Each row was made from one small tree. The marks that hang from a mark follow it in brackets, in the order of their numbers. Every link used is in the known rows. Write each row's tree.
In the rows, zero is written as 128.
Known rows:
z_533[z_206[z_755] z_664[z_579[z_620[z_814]] z_797 z_874]]: [152 134  97 158 146 139 178 155 150 128 138  60  96 194 149 148 132 131
 113 109]
z_755[z_206[z_533[z_664]]]: [ 78 173 123  88  95 136 104 166 129 116  99 119 145 139 114  96  69  86
  88 108]
z_664[z_533 z_579]: [112 134  89 119 146 133 125 135 153 131 141 111  72 140 123 159 111 107
  83 113]
z_620[z_579]: [ 90 159 139  70  73 104 124 171 192  96 155  91 119 104 149 121  87  95
 121  90]
z_307[z_755[z_206]]: [ 68 193 143  93  94 120 105 129 176 109 132 111 121 111 152  85  83  81
  86 118]
z_492[z_307[z_755[z_206]]]: [ 78 203 160  93 103 116 112 139 185  87 136 100  78 125 155 119  80  73
  92  82]
z_492[z_307]: [ 85 184 141  71 108 115 114 150 179  91 146 108  70 135 160 133  82  80
  94  64]
z_533[z_664]: [103 172 117  70 106 126 146 166 160 117 133  90 108 138 160 148  90  83
  95 105]
z_533[z_206[z_755] z_664[z_579 z_874]]: [125 151 112 133 124 118 167 172 147 126 122  69 103 202 166 147 104 123
 106 125]
z_755[z_206[z_533[z_664[z_579[z_620[z_814]] z_797]]]]: [ 96 156 114 117 116 148 112 154 136 115 109 109 136 140 102 106  88  94
  97 100]
z_50[z_814]: [ 90 146 116  57  89 108 124 137 190  90 164 124  86 136 132 112  79  75
 103 113]
z_307[z_755[z_206[z_533[z_664[z_579 z_797 z_874]]]]]: [ 89 181 125 121 103 120 124 125 160 125 131 104 135 123 121 116 105  94
  86 123]
z_755[z_206[z_533[z_664[z_874]]]]: [ 79 165 119  92 102 129 107 158 129 119 101 121 146 141 111 105  77  96
  84 106]
z_755[z_206[z_533[z_664[z_797 z_874]]]]: [ 90 160 106  98 108 136 110 151 125 122 102 118 148 137 105 109  88  99
  81 103]
z_492[z_307[z_755[z_206[z_533[z_664[z_874]]]]]]: [ 85 200 158 103 102 110 126 140 172  98 135  95  87 135 137 138  87  81
  94  85]
z_206[z_533[z_664[z_579[z_620[z_814]] z_797 z_874]] z_755]: [120 174 106 125  93 112 135 150 136 146 140 110 138 165  84 124 128 112
 103 121]
z_579[z_620[z_814]]: [ 84 154 138  87 125 132 116 138 190 110 173 111  86 127 150  95  98  93
 120  70]
z_533[z_206 z_664]: [114 164 131  93 110 140 168 185 151 116 129  66 101 178 177 127  74  92
 107 107]
z_664[z_533 z_579 z_797 z_874]: [148  96  40 148 183 130 144  92 141 150 150 108  80 134  96 194 165 143
  63  99]
z_874[z_664[z_533[z_206] z_579[z_620] z_797]]: [140 137  75 125 194 161 125 139 139 131 166 101  91 122 126 168 141 139
  91  86]
z_664[z_533 z_579[z_620] z_874]: [109 102  81 138 185 123 133 111 157 143 164 123  59 147 124 179 148 139
  90  91]

Write each row's tree:
[113 189 106  96  75 109 131 155 125 147 132 120 150 158  89 113 119 104
  88 126] => z_206[z_533[z_664[z_797 z_874]] z_755]
[ 93 161 105 106 108 144 108 159 128 117  99 116 145 139 108 110  85  92
  85 108] => z_755[z_206[z_533[z_664[z_579 z_797]]]]
[111 155  93 104 108 119 142 147 137 145 142 111 139 149 100 157 118 105
  90 103] => z_206[z_533[z_664[z_579 z_797 z_874]]]
[ 93 153 100 110 115 137 111 151 127 122 101 116 145 142 105 119  93 103
  83 105] => z_755[z_206[z_533[z_664[z_579 z_797 z_874]]]]
[147 145  83 137 185 154 124 137 142 129 164  92  91 129 112 156 139 139
  98  94] => z_874[z_664[z_533[z_206[z_755]] z_579[z_620[z_814]] z_797]]
[ 73 202 148  98  83 120 116 140 163 119 130 107 135 120 130  93  82  77
  90 125] => z_307[z_755[z_206[z_533[z_664]]]]
[140 140  75 122 191 150 117 124 150 129 170 101  92 104 107 176 143 133
  92  84] => z_874[z_664[z_533 z_579[z_620[z_814]] z_797]]
[159 102  52 170 174 134 154 108 130 149 141  95  79 170 103 166 158 151
  71 114] => z_664[z_533[z_206[z_755]] z_579 z_797 z_874]
[119 164 125 108 108 117 165 173 144 125 125  72 107 193 164 124  95 115
 102 119] => z_533[z_206[z_755] z_664[z_874]]
[119 102  55 130 177 132 129 104 168 134 169 122  97 134 143 169 167 142
  88  71] => z_664[z_579[z_620] z_797 z_874]
[141 171 108 110 106 148 168 178 137 122 122  67 113 180 157 115 102 100
  98 121] => z_533[z_206[z_755] z_664[z_797]]
[147 157  96 135 120 149 169 177 141 123 121  64 107 189 159 137 110 109
 101 125] => z_533[z_206[z_755] z_664[z_579 z_797]]
[116 191 103 107  75 121 128 167 128 143 127 116 147 161  94 117 115  96
  94 132] => z_206[z_533[z_664[z_579 z_797]] z_755]
[ 90 157 107 108 117 152 108 160 130 118 107 121 139 139 113 108  92  95
  91 100] => z_755[z_206[z_533[z_664[z_579[z_620] z_797]]]]
[134 131  70 114 146 126 160 136 155 130 139  84 108 143 143 195 137 117
  86 100] => z_533[z_664[z_579 z_797 z_874]]
[ 76 207 163  95  94 115 111 141 176  94 137 106  88 128 139 114  79  73
  94  84] => z_492[z_307[z_755[z_206[z_533]]]]
[131 160  78  84 164 143 112 130 137 131 159 110 109  94 110 160 130 123
  72  91] => z_874[z_664[z_533 z_797]]
[124 110  50 125 159 119 129 102 164 134 153 114 110 133 133 173 153 137
  75  86] => z_664[z_579 z_797 z_874]
[118 181 134 100  94 133 160 190 144 118 121  71 108 188 170 107  80  95
 107 125] => z_533[z_206[z_755] z_664]
[137 146  65 109 179 144 114 129 140 132 157 106 104 103 111 182 138 132
  76  96] => z_874[z_664[z_533 z_579 z_797]]
[118 101  91 151 183 118 138 104 166 140 167 106  55 148 109 176 141 138
  98  90] => z_664[z_533 z_579[z_620[z_814]] z_874]
[116 150 101 111 180 135 110 137 157 124 168 105  86 113 121 168 121 128
 101  89] => z_874[z_664[z_533 z_579[z_620[z_814]]]]
[128 144  83  90 131 125 159 137 152 130 140  87 113 134 141 173 129 108
  81  95] => z_533[z_664[z_797 z_874]]
[111 200 112  89  65 119 127 168 125 143 128 118 151 154  93 101 108  90
  91 129] => z_206[z_533[z_664[z_797]] z_755]
[116 136 107 118 137 113 141 128 136 143 141 105  78 169 119 124 114 131
  79 113] => z_664[z_533[z_206[z_755]] z_874]
[114 175  99 116  95 116 132 155 130 149 138 122 140 164  95 127 133 112
  98 121] => z_206[z_533[z_664[z_579[z_620] z_797 z_874]] z_755]
[ 88 194 152 115 110 110 127 140 174  98 134  94  85 139 138 148  91  85
  95  87] => z_492[z_307[z_755[z_206[z_533[z_664[z_579 z_874]]]]]]
[125  95 101 168 186 128 153 117 160 138 164  89  50 176 121 161 130 144
 106  91] => z_664[z_533[z_206] z_579[z_620[z_814]] z_874]
